Each row was made from one walk, in order. Every step used is in the known rows, and no mark comes twice. Write each row's walk.
Known rows
narir > potal: [-0.968 -1.046 -0.806 -0.626 -1.149  0.527  0.217 -0.581 -2.416 -0.013
 -0.623  0.062 -0.237  0.886  0.281 -1.196 -1.108 -0.304 -0.015  0.633
  0.951 -2.162]
teda > vafodev > potal > narir: [-0.932 -0.319 -1.827 -0.907 -0.571 -0.243 -0.897 -1.585 -1.537 -0.812
 -0.606 -0.293  2.548  0.721 -0.574 -0.438 -3.522 -0.925  0.128  0.873
  1.614 -1.429]
rotu > reliv > teda: [ 0.647 -0.523 -0.083  0.017  0.214  1.024 -0.943  1.000 -1.398  2.370
  0.632 -0.090  0.700 -1.254  1.932  0.216  1.667  0.906 -0.732 -0.167
  0.769 -0.363]
teda > vafodev > potal > narir > rotu > reliv: [ 0.043 -0.030 -1.004 -0.422 -0.145 -0.014 -2.425 -1.972 -2.441 -0.649
  0.411 -0.490  2.733 -0.380 -1.076 -0.458 -2.712 -1.699  0.510  1.024
  1.152 -1.158]
sife > potal > narir > rotu > reliv: [-0.787 -0.707  0.259  1.166  0.439  0.658  0.442 -2.193 -0.297  0.294
  0.821 -1.486 -0.006 -0.666 -2.734 -0.294 -3.571 -2.852  1.571 -1.662
 -1.114  0.850]
reliv > teda > vafodev > dukit > taru > rotu: [-0.494 -2.474 -2.580 -0.770  0.075 -1.009  1.162 -0.119 -0.858  0.811
  1.885 -0.359  2.832 -0.738  2.741  1.116 -1.610  1.628 -0.195 -0.641
  2.170 -1.005]
reliv > teda > vafodev > dukit > laba: [-1.167 -1.296 -2.283  0.237 -0.461  0.274  0.944 -0.622 -0.088  0.251
  1.467 -1.358  3.046  0.280  2.037  1.623 -1.206  2.545 -0.964 -0.329
  3.098 -2.038]
narir > rotu > vafodev: [ 0.448  0.489  1.143  1.451 -0.828  0.086 -0.854 -1.293 -0.303 -2.480
  3.246  0.184  0.305  0.469 -1.041 -0.594 -2.020 -1.530 -0.867 -0.570
  1.542  0.790]
reliv > teda > vafodev > potal: [-0.696 -1.398 -1.853 -0.105 -1.380  0.693  0.306 -0.031 -1.501  0.617
  1.116  0.055  3.288  0.896  1.430 -0.122 -1.312  1.188 -1.310  0.901
  2.937 -1.583]
vafodev > dukit > taru: [ 0.762 -0.661 -1.408 -2.012  0.319 -1.544 -0.570 -2.547 -1.143  0.187
 -0.265 -0.620  0.278 -1.707  0.547  0.791 -0.570  0.344  1.000 -0.929
 -1.609  0.752]
narir > rotu > reliv > teda > vafodev: [ 1.189 -0.091  0.328  1.358  0.156  0.919 -1.677 -0.135 -1.487  0.238
  3.129 -0.878  1.853 -1.597 -0.056  0.601  0.599 -0.722 -0.483  0.495
  1.368 -0.245]
teda > vafodev: [-0.514 -0.656 -1.349  0.510 -0.141  0.225 -0.125 -0.262  0.148 -0.898
  0.970 -0.158  1.613  0.152  0.013  0.928 -1.618  0.320 -0.522  1.326
  1.880 -1.012]
teda > vafodev > potal > narir > rotu: [-0.479 -0.079 -1.256 -0.353 -0.476 -0.236 -1.347 -1.976 -1.757 -1.456
  0.485 -0.591  2.908  0.408 -1.333 -0.529 -3.459 -1.816  0.331  0.864
  1.436 -1.042]
potal > narir: [-0.918  1.350 -0.303 -0.907  0.721 -0.441  0.975 -0.228  0.035 -0.374
 -1.029 -1.162  0.104  0.045 -0.527 -0.521 -2.190 -2.096  0.470 -1.596
 -0.078  0.116]
vafodev > potal: [ 0.239 -0.624 -0.322 -1.154 -0.921 -0.158 -1.763 -1.591 -2.134  0.425
 -1.124  0.820  1.159  0.679 -0.238 -1.370 -0.561  0.020  0.390  0.689
 -0.366 -0.523]
gibeb > teda > vafodev > potal > narir > rotu > taru: [-0.525  0.577 -1.048 -0.378  1.436  0.699 -1.940 -1.409 -2.082 -2.046
  2.138 -0.479  3.340 -1.445 -0.106  0.309 -3.423 -1.562  0.346 -0.035
 -0.703  0.095]
potal > narir > rotu: [-0.164  1.778  0.561 -0.044  0.768 -0.413  0.182 -0.784 -0.367 -1.441
  0.528 -1.803  0.641 -0.410 -1.816 -0.535 -2.176 -3.388  0.757 -1.664
 -0.327  0.624]
rotu > reliv: [ 0.994 -0.067  0.377 -0.062  0.659  0.471 -2.162 -0.011 -1.272  1.549
 -0.197  0.212 -0.329 -1.466  0.679  0.133  1.458  0.164  0.255  0.369
 -0.569 -0.041]
sife > potal: [-1.179 -2.089 -0.329  1.176 -0.440  0.737  1.378 -1.494  0.660  0.667
  0.486 -0.160 -0.377  0.458 -1.558  0.084 -2.566 -0.215  0.775 -0.579
 -0.609  0.402]
rotu > vafodev > dukit > taru: [ 0.038 -0.748 -1.105 -1.139 -0.991 -1.160 -0.403 -2.669 -0.724 -1.427
  1.289  0.707 -0.159 -0.032  1.095 -0.121 -3.231  0.395 -0.820 -1.382
  0.929  0.778]
potal > narir > rotu > taru: [-0.323  1.541  0.948 -1.319  0.653 -0.060 -0.547 -0.639 -1.258 -2.051
  0.565 -0.903 -0.043 -0.567 -1.290 -0.659 -2.579 -3.678  1.546 -2.353
 -1.313  0.813]
dukit > vafodev: [-1.458 -0.960  0.086  0.027 -0.138  0.602  0.832 -0.122  0.613 -0.670
  1.352  0.038 -0.146  1.206 -0.070  1.185 -1.431  2.515  0.583 -0.341
  2.735 -1.396]
potal > narir > rotu > vafodev > dukit: [-0.314  1.255 -0.280 -0.107  0.326 -0.548  0.072 -1.884 -0.437 -2.331
  1.174 -1.806  1.147 -0.111 -1.204 -0.790 -3.285 -3.525  0.460 -2.410
  0.947  0.588]

Which walk is each row?
[-0.508  1.709  0.617  0.278  0.002 -0.337  0.315 -1.133 -0.210 -2.428
  1.548 -0.979  0.359  0.482 -1.456 -0.967 -3.860 -3.259 -0.200 -2.016
  1.174  0.723]
potal > narir > rotu > vafodev
[-0.561 -2.395 -1.143 -0.723  1.062 -1.111 -1.065  0.920 -2.183  2.111
  0.305  0.654  2.394 -0.776  2.542 -0.576 -1.272  0.292  1.167 -0.863
  1.446 -1.512]
taru > rotu > reliv > teda > vafodev > potal > narir
[-0.520 -1.627 -2.664 -0.019 -0.411  0.592  1.269  0.047 -0.220  0.387
  1.517 -1.444  3.369 -0.268  2.019  0.887 -0.257  0.951 -0.680 -0.153
  2.896 -1.423]
reliv > teda > vafodev > dukit
[-1.213 -1.790 -0.326 -0.795 -0.051 -1.912 -0.506 -0.559 -1.183 -0.578
  0.198  1.776  0.965  1.389  1.453 -1.804 -4.090 -0.409  0.754 -1.788
  1.595 -0.655]
taru > rotu > vafodev > potal > narir
[-1.040  0.192 -0.468 -1.084 -1.555 -0.417 -0.792 -1.992 -1.557 -1.428
 -0.088  1.108  0.627  2.035  0.146 -2.075 -4.572 -1.056 -0.890 -1.053
  1.881 -0.218]
rotu > vafodev > potal > narir
[-1.572 -0.721  0.111  1.447 -0.456  0.421  1.522 -2.455  0.441 -1.257
  1.650 -0.974 -0.090  0.865 -2.683 -0.665 -5.632 -2.850  0.663 -2.223
  0.244  0.923]
sife > potal > narir > rotu > vafodev
[ 0.412  0.518  0.096 -1.115 -0.306  0.033 -1.886 -1.555 -3.152  0.640
 -0.108 -0.706  2.099 -0.240 -0.562 -1.654 -1.385 -2.140  0.530 -0.856
  0.025 -0.314]
vafodev > potal > narir > rotu > reliv > teda
[ 0.823 -1.289 -1.617 -0.903  0.089  0.074 -1.305 -0.670 -1.982  1.927
  1.285 -0.351  1.660 -2.253  2.243  1.142  0.090  1.452 -0.667  0.153
  0.970 -0.533]
rotu > reliv > teda > vafodev > dukit > taru
[-0.649 -0.394 -1.414 -0.094 -1.002  0.487  0.302 -0.506 -1.659 -0.246
  1.666 -0.956  3.542  0.590  0.373 -0.406 -2.486 -0.703 -0.891 -0.055
  2.738 -1.183]
reliv > teda > vafodev > potal > narir > rotu
[-1.383 -0.331  0.196 -0.947 -0.458  0.104 -0.526 -1.863 -1.316 -1.235
  0.921 -0.423  1.124  1.476 -1.381 -0.273 -3.390  0.434  1.453 -0.808
  2.267 -1.421]
dukit > vafodev > potal > narir > rotu
[ 0.301 -1.919 -0.487 -1.376  0.633 -2.130 -0.888  0.031 -1.898  1.809
  1.643  1.855  0.207 -1.771  2.400  0.968 -2.388  2.212 -0.096 -0.313
 -0.026  0.264]
dukit > taru > rotu > reliv > teda > vafodev
[ 0.614  0.054  0.874  0.689 -1.501  0.041 -1.959 -2.273 -1.659 -2.299
  2.507  0.697  1.097  0.972 -1.157 -1.451 -2.433 -1.438 -0.606 -0.068
  1.287  0.367]
narir > rotu > vafodev > potal
[ 0.336 -0.947 -0.904  0.356  0.063  1.128 -0.965  0.839 -1.234  1.796
  1.285 -0.163  1.665 -1.196  2.006  0.748  0.672  1.150 -0.972  0.603
  1.934 -1.110]
rotu > reliv > teda > vafodev
[ 0.258  0.674 -1.017 -0.129  0.991  0.161 -0.578 -1.026 -1.315 -0.247
  1.307 -2.688  2.575 -1.735 -0.323  0.205 -1.334 -2.890  0.862 -1.477
  0.962 -0.402]
potal > narir > rotu > reliv > teda > vafodev > dukit
[-0.015  1.352 -0.104 -1.017  0.153 -1.322 -0.064 -2.590 -0.909 -2.285
  1.448 -1.195  0.377 -0.526 -1.123 -0.549 -4.500 -2.936  0.182 -2.508
  0.157  1.262]
potal > narir > rotu > vafodev > dukit > taru
[ 0.531 -1.961 -1.410 -2.029  1.079 -2.616 -0.491 -1.890 -1.281  0.560
  0.020  0.043  0.522 -1.896  1.417  0.527 -0.934  0.537  1.836 -1.564
 -1.544  0.478]
vafodev > dukit > taru > rotu
[-1.056 -0.581  0.130 -0.882 -0.463  0.703 -0.809 -1.264 -2.076  0.068
  1.344 -0.620  1.616  0.853 -0.248 -0.188 -2.515  0.908  0.932 -1.045
  2.845 -1.674]
dukit > vafodev > potal > narir > rotu > reliv > teda
[ 0.491  0.783 -0.862 -1.003  0.906 -0.660 -0.684 -1.749 -1.881 -0.228
  1.519 -2.086  1.809 -2.184 -0.224  0.479 -2.469 -2.361  0.474 -1.583
  0.170  0.324]
potal > narir > rotu > reliv > teda > vafodev > dukit > taru
[ 0.367 -2.242 -2.307 -1.140  1.059 -1.643 -1.589 -1.729 -1.413  0.363
  0.954 -0.029  1.882 -2.186  1.448  1.389 -1.604  0.918  1.204  0.349
  0.312 -0.772]
teda > vafodev > dukit > taru > rotu > reliv
[-0.050 -0.537 -1.302 -0.660 -0.126  0.691 -1.442 -0.071 -2.454  1.854
  0.246 -0.330  2.397 -0.707  1.581 -0.165 -0.845  0.111 -0.637  0.240
  1.752 -1.236]
rotu > reliv > teda > vafodev > potal > narir
[-0.882 -0.967  0.006  1.128  0.148  0.911  1.198 -1.558 -0.402  0.950
  1.413 -1.683  0.593 -0.551 -1.862 -0.259 -3.411 -2.377  0.960 -2.058
 -0.318  0.650]
sife > potal > narir > rotu > reliv > teda
[ 1.314 -0.392  0.210  0.855 -0.311  0.834 -2.612 -0.927 -2.629  0.398
  2.608 -0.487  2.527 -1.212 -0.150 -0.074  0.278 -0.690 -0.246  0.805
  1.121 -0.487]
narir > rotu > reliv > teda > vafodev > potal
[-0.231 -1.352  0.296 -1.334 -0.159 -2.756 -0.231 -0.865 -0.963 -0.362
  1.666  2.685 -1.213 -0.097  1.503 -0.024 -4.314  1.491 -0.384 -1.272
 -0.086  1.115]
dukit > taru > rotu > vafodev
[-0.635 -2.635 -1.083 -0.094  0.571 -1.745 -0.073 -0.360 -0.073 -0.610
  1.090  0.926  0.988  0.201  2.317 -0.551 -1.810  0.386  1.036 -1.930
  1.594 -0.591]
taru > rotu > vafodev > dukit
[-0.057 -3.135 -1.660  0.014  1.592 -0.847 -0.873  0.905 -1.276  2.119
  1.134  0.000  2.418 -1.741  3.193  0.501  0.754  1.146  1.411 -0.777
  1.419 -1.356]
taru > rotu > reliv > teda > vafodev > dukit
[-1.488 -0.550  0.505 -1.976 -0.593  0.337 -1.049 -1.806 -2.022 -1.759
  0.901  0.296  0.590  1.440 -0.971 -0.328 -3.677  0.168  1.980 -1.335
  1.443 -1.353]
dukit > vafodev > potal > narir > rotu > taru
[-0.885 -0.328  0.419 -0.969 -0.112  0.390 -1.636 -1.861 -1.927 -0.443
  0.785 -0.379  1.000  0.778 -1.085 -0.136 -2.653  0.492  1.534 -0.618
  1.988 -1.515]
dukit > vafodev > potal > narir > rotu > reliv
